Known rows, with every step that occurs:
T -> P -> N -> C: [-37.6 -26.6   1.2  11.1 -38.8 -25.0  15.8   4.7  -6.8  24.0 -32.9  -8.0
  11.0  50.6  10.9   5.5 -26.0 -14.9 -28.0 -12.5]
Z -> D: [ 12.6 -18.7   4.7  15.8  28.2  -1.6 -10.2  21.0   1.0 -16.5   1.7 -16.3
  -2.8 -13.2  -0.6  15.4  12.4   2.3  -5.5  16.9]
B -> Z -> D: [ 29.0  -1.4  -7.2  17.0  13.0   4.5 -24.1  10.8  -4.1 -13.4  -3.6   8.4
 -19.3 -22.2  11.0  -4.2  22.5  -9.8  24.2   1.0]
T -> C -> N -> B -> Z -> D: [  9.1  -1.8 -31.0  11.0  30.2 -10.9  -7.9 -58.4 -10.2  12.2   4.5  26.0
 -12.0 -46.6   0.4 -29.4  30.0 -24.3  17.7 -10.8]
T -> P: [-13.2  -2.6  -7.1  20.7 -13.8  -3.8   2.6  22.9 -13.7  11.2 -20.8  -8.5
   7.1  20.0  -8.0  18.2 -29.0  -8.4  -6.4  26.1]
C -> N -> Z -> D -> B: [  0.3 -30.7  -0.3   7.0  22.9 -22.4  17.9  -1.0  13.5   4.3  22.0  14.0
  12.2 -29.3 -19.1   6.5  26.9   3.5  11.4  22.5]
Z -> N: [  0.4  16.6  27.1 -20.6  11.7  17.1 -11.4  20.6  16.5 -11.9  -8.3 -23.8
   9.6   7.2  -0.8  13.0 -17.8  11.8  -8.8   1.8]
B -> Z -> N: [ 12.8  37.2  17.7 -18.7  -1.0  24.0 -25.4   8.7  11.2  -7.1 -10.5  -3.8
  -7.7  -0.8   7.2  -8.0  -8.1  -0.9  19.1  -9.8]
C -> N -> B -> Z -> D: [ 15.3   8.4 -33.5  17.2  23.2 -10.0 -20.0 -36.5  -3.4   9.2  26.8  22.7
 -21.8 -26.2  16.8 -20.6  28.1 -25.0  21.2  -3.8]
D -> Z: [ 23.8 -16.2 -15.9   7.1  -6.1   7.0 -10.4  26.1 -17.3 -22.2 -15.7 -26.6
   2.7  22.2 -29.3  17.8 -30.5   7.4 -20.1  14.2]
C -> N: [  2.4  -3.4  -5.3  23.2  12.7   1.0  16.6  -6.0  -0.4  18.9 -16.8  -8.7
   3.7  38.4  12.8 -18.2 -13.7  -8.9 -33.9  -2.3]
D -> Z -> N -> C: [-15.4  -8.5  13.0 -28.0  -7.1 -14.8  -2.1  20.8  20.2  -9.5  16.2 -25.6
  18.4   6.6 -13.5  18.9 -24.5   2.5 -14.2  -8.0]
D -> B -> Z -> N -> C: [ -6.9  24.0  12.1 -26.1 -15.6  -7.8  -7.0  26.8  47.8  10.3  16.2  11.1
  17.6 -19.3   4.1   8.7  -9.0 -13.6  16.2 -11.5]
C -> N -> D -> Z: [  1.3 -22.0   0.1  -0.9  -0.6  -1.3  14.3 -20.1 -32.1  -4.6   6.4 -32.7
  -8.6  24.0  -0.5  -7.9  -6.9   6.5 -19.4   1.6]
D -> B -> Z: [ 31.9  22.7 -12.9   9.9 -17.9  15.2 -13.4  36.4  20.4   0.3 -11.9  20.4
   3.8 -11.8 -10.7   3.4  -8.5 -12.5  21.5  13.9]
T -> C -> N: [ -9.3 -19.6  -7.0  15.1  20.4  -1.5  30.0 -28.4  -9.4  22.0 -45.0  -9.3
  15.8  10.2  -7.2 -28.2 -13.1  -6.4 -36.4 -13.6]
P -> N -> B -> Z -> D: [ 19.2  -0.8 -20.0   9.6   3.5   2.4 -27.5 -30.6 -15.2 -10.1   1.5  14.5
 -23.7  -9.1  11.1  -8.8  26.3 -17.4  18.9  -8.3]
B -> Z: [ 22.3  25.3 -10.2  19.5 -17.5  18.6 -12.7  26.7  -4.2  -0.5 -16.8  14.1
 -12.6  17.2  14.5 -13.7 -10.8  -5.5   4.7  -9.7]
B -> Z -> N -> C: [-16.1  28.3  13.8 -19.5 -14.0  -9.2  -6.8  18.1  27.1   8.1  11.2   9.2
   3.4   4.6  21.9  -5.7  -6.6  -6.2   4.3 -27.8]

Rows:
[ 12.7   7.7   8.3  -3.8 -32.5  20.6  -0.9   1.2  -4.2  -0.3 -15.9   4.2
 -10.8   7.3  15.1 -11.8   7.6  -3.0  16.6  -3.4] : P -> N -> D -> B -> Z
[-23.0  -2.5  -3.5  18.3  -4.0 -13.4  34.8 -15.5 -18.2  14.5   4.6  17.3
  -2.8  42.3   9.1 -22.5   3.4  19.8 -27.3 -13.3] : C -> N -> Z
[ 11.6  13.9  -3.2   3.8 -12.0   9.3   8.9  -6.9   4.3  17.9   8.3  10.9
  -6.1 -10.8  17.1 -22.1  12.0 -10.9  18.7  -1.6] : C -> N -> D -> B -> Z
[ 11.4  20.6   2.8  -0.7 -23.8  15.3   1.1  25.2   7.2  -0.9   8.8  14.4
  -5.1 -18.9  12.7   1.3   6.2   0.6  21.4   6.1] : N -> D -> B -> Z
[-12.5 -22.3   7.0  10.4  12.7 -14.8   8.2  10.0 -14.1 -20.6  22.3  10.2
  -7.9 -10.1  -1.7   9.3  30.1  27.8  -1.8   1.5] : N -> Z -> D
[ -5.2 -41.2   1.4   5.0  -4.9 -20.6   4.9  -3.1  -9.5  -1.3  -7.9   6.2
   8.0 -18.4 -33.3  23.4  18.1   0.0  23.0  28.7] : T -> P -> N -> Z -> D -> B
[ -9.3 -20.0   1.4  15.4 -26.1   6.3  -0.9  -4.1 -29.3   9.0 -58.0 -20.0
   0.9  49.5  -4.7   1.9 -27.9 -11.0 -18.6   7.8] : T -> P -> N
[-16.0  35.0  -3.9 -22.4  11.0   8.4 -10.2  -6.3  18.1  -4.0  32.4  -0.2
   9.5  -8.7  -6.2  22.8 -18.0   7.7  -9.7   4.5] : Z -> N -> B
[  1.4 -32.1  10.0  -8.2 -22.2  12.9   3.5 -10.0 -43.0 -26.3 -26.3 -40.8
 -11.4  41.2  -3.6   6.2  -9.6  16.6 -24.6  -2.3] : P -> N -> D -> Z
[-27.7  14.4  41.9 -30.9   6.7  15.5   7.0   4.5  -1.9 -12.2  21.4 -28.9
   1.4  -1.9  23.5  10.3   4.8  30.8  -6.4  -3.7] : Z -> N -> D
[ 23.6  33.6  11.5 -25.5   0.0  23.4 -24.5  20.0  33.1  -3.9  -5.6   1.4
   6.1 -27.2 -11.5   5.8  -9.7  -9.1  32.0  11.8] : D -> B -> Z -> N
[  8.2  37.8 -40.5  19.0  -7.0   1.2  -3.7 -31.9  -0.4  24.0  16.0  27.5
 -15.6   9.8  18.2 -27.3  -0.6 -21.6   1.6 -15.9] : C -> N -> B -> Z
[-11.4 -39.8  13.8   7.8   1.6 -10.5   7.9 -10.8 -28.0 -19.8 -11.3   2.5
 -11.2  16.5   1.6  -3.6  29.8  22.9  -7.3  -5.8] : P -> N -> Z -> D
[-22.9 -40.8   2.1  11.3  34.8 -22.0  29.0 -44.1 -23.8   4.1  -1.3  12.6
   2.4 -20.1  -8.8 -24.3  35.4  15.4  -6.8 -12.2] : T -> C -> N -> Z -> D
[  1.4  25.4 -39.0  13.9   2.8   0.2   6.2 -55.7  -9.0  25.8  -3.1  37.4
  -6.9  -9.0   1.1 -38.6   0.0 -20.4  -3.5 -23.3] : T -> C -> N -> B -> Z
[-14.4   8.0  35.6 -34.0   1.9  15.6   8.6  20.7  27.2  -8.2  22.5 -23.0
  18.6 -29.6  -5.0  27.4   0.9  17.6   8.1  23.8] : Z -> N -> D -> B
[  1.9 -24.2   0.3   5.0  11.8 -14.5   8.6  26.4  14.7 -14.3  26.7  12.2
  12.0 -37.0 -27.1  27.9  24.0  15.2  15.7  28.8] : N -> Z -> D -> B
[-31.0   7.3  25.3 -20.6  -3.8 -11.2   7.6  27.2  33.0   5.3  18.0 -12.7
  17.8  10.9  10.9  13.2 -17.1   4.7 -18.2 -15.9] : Z -> N -> C
[  1.6  18.3 -17.5 -28.6   7.6   5.7 -18.2 -13.4   3.4 -18.9  30.9 -13.9
   6.3  -7.5 -31.4  30.0 -23.6   6.8  -3.1  12.6] : D -> Z -> N -> B
